Each row comes from the steps of one walk. Every step used is in the known rows, and no mark comes twice. Write the walk behind each row, first mark first.
(in the rows, 128 means zero)
Known rows:
dalisu -> sedu -> kinur: 136	141	110	129	103	124	132	132	166	126	131	128	125	135	135	106	130	129	124	154	109	128	130
dofe -> nutup -> dalisu -> sedu -> kinur: 131	136	121	141	109	131	111	140	183	140	120	129	119	142	133	52	143	134	131	150	106	124	103
senev -> nutup -> dalisu: 125	120	143	133	143	115	123	129	165	139	117	126	124	127	141	53	135	133	141	122	135	129	107
dalisu -> nutup -> kinur -> dinup: 124	137	119	121	140	153	94	144	128	140	110	122	116	137	137	182	135	137	119	145	122	123	119
dalisu -> dinup: 124	135	124	131	134	130	136	139	152	120	137	120	136	125	137	138	140	122	127	132	128	128	124
dinup -> kinur: 126	145	119	124	141	125	121	124	120	130	132	124	133	129	126	148	137	123	124	138	125	129	124
sedu -> kinur -> nutup -> dofe: 132	124	125	131	128	117	98	150	129	144	137	112	112	147	139	117	133	127	124	135	129	107	122
dalisu -> sedu -> kinur -> nutup: 137	136	102	130	109	132	120	151	149	134	133	120	116	144	147	101	115	127	122	159	115	122	123
kinur -> dinup -> dalisu: 129	151	113	129	134	135	134	105	137	138	131	120	128	126	161	144	126	138	127	140	119	124	122
dofe -> nutup -> dalisu: 124	124	140	141	135	134	105	135	143	142	117	131	121	135	128	73	141	133	136	125	124	125	103
sedu -> kinur -> nutup -> dalisu -> dinup: 130	132	119	131	142	123	113	163	169	135	136	107	120	144	154	104	143	129	128	150	117	118	110
sedu -> kinur: 132	132	123	129	118	120	125	125	154	125	128	123	128	130	123	125	142	132	124	137	116	126	135
nutup -> kinur -> dinup -> dalisu: 129	154	102	124	145	142	117	112	144	138	122	117	125	135	157	181	139	137	125	136	109	123	130
sedu -> kinur -> dinup: 128	141	116	126	120	123	119	109	159	127	127	124	125	125	137	131	145	134	122	146	114	123	128
dinup -> kinur -> sedu: 125	147	110	123	136	126	121	125	120	130	128	128	129	126	138	118	130	125	123	146	106	126	142
senev -> nutup -> kinur: 124	122	121	124	144	129	112	133	162	129	111	123	129	129	126	121	144	132	133	117	129	130	131
kinur -> nutup: 130	124	120	127	136	134	116	146	111	135	132	119	118	140	139	127	116	126	126	134	133	121	122
sedu -> kinur -> nutup -> senev: 134	127	120	123	119	125	113	147	138	137	140	109	123	126	141	121	135	123	122	137	123	114	133
dofe -> nutup: 123	125	130	138	123	140	117	128	134	135	120	130	128	129	120	107	138	132	130	123	128	126	117
sedu -> kinur -> dinup -> dalisu -> nutup: 132	153	114	131	119	142	120	126	149	149	125	113	121	133	149	147	132	150	118	161	110	119	116

Write each row's walk:
132	155	109	130	122	127	130	100	164	137	133	115	129	126	155	141	140	141	123	152	106	122	129 : sedu -> kinur -> dinup -> dalisu
133	149	105	127	104	129	127	116	173	125	128	129	123	130	151	113	134	130	122	161	107	124	122 : dalisu -> sedu -> kinur -> dinup
133	148	110	126	143	133	109	158	126	144	132	120	115	151	162	99	114	118	128	160	119	121	100 : dinup -> kinur -> nutup -> dalisu -> sedu
132	148	115	129	115	124	117	121	182	134	127	128	117	137	158	84	137	133	128	164	103	122	109 : nutup -> dalisu -> sedu -> kinur -> dinup
134	160	101	131	117	141	140	112	153	137	132	125	124	132	171	124	115	134	127	155	112	125	115 : kinur -> dinup -> dalisu -> sedu
126	132	110	120	135	137	109	137	138	127	115	129	121	133	135	135	134	132	125	135	100	125	155 : nutup -> kinur -> sedu
134	162	90	123	129	148	123	118	160	137	124	122	123	139	167	156	128	136	125	151	102	125	125 : nutup -> kinur -> dinup -> dalisu -> sedu
130	126	140	126	119	143	116	161	119	141	131	118	125	120	130	141	128	129	123	131	133	121	121 : dalisu -> nutup -> senev
125	125	138	134	118	138	116	130	136	134	129	124	132	114	126	100	144	124	130	115	130	123	123 : dofe -> nutup -> senev
123	126	120	132	137	147	100	136	141	132	110	127	127	135	115	133	149	131	128	119	122	127	126 : dofe -> nutup -> kinur
141	146	102	137	116	124	118	149	147	155	142	109	111	153	170	105	116	132	125	154	114	108	117 : dinup -> dalisu -> sedu -> kinur -> nutup -> dofe
133	141	112	128	140	155	111	155	129	153	117	114	119	144	137	179	128	144	121	141	117	125	125 : dinup -> dalisu -> nutup -> kinur
132	124	127	123	128	135	117	152	114	137	140	113	123	125	148	130	125	117	126	125	134	117	128 : kinur -> nutup -> senev
125	147	106	127	151	136	118	108	170	141	113	115	128	126	158	138	141	142	132	128	120	126	125 : senev -> nutup -> kinur -> dinup -> dalisu
122	154	107	125	143	127	130	133	145	123	135	121	138	123	148	128	141	122	123	148	105	125	139 : dalisu -> dinup -> kinur -> sedu
124	141	113	120	143	139	105	118	142	127	117	124	123	132	139	172	142	130	124	132	120	124	130 : nutup -> kinur -> dinup
134	155	119	128	113	140	117	129	154	150	135	106	125	118	156	154	140	141	117	154	112	117	121 : sedu -> kinur -> dinup -> dalisu -> nutup -> senev
128	136	123	127	151	122	96	146	92	148	139	112	117	146	145	138	126	117	125	134	139	111	111 : dinup -> kinur -> nutup -> dofe
141	150	91	132	112	134	132	145	154	144	137	112	117	147	164	107	112	134	122	164	107	121	123 : dinup -> dalisu -> sedu -> kinur -> nutup
144	149	98	128	105	134	130	149	160	145	147	106	121	134	171	111	119	126	123	154	107	116	128 : dinup -> dalisu -> sedu -> kinur -> nutup -> senev
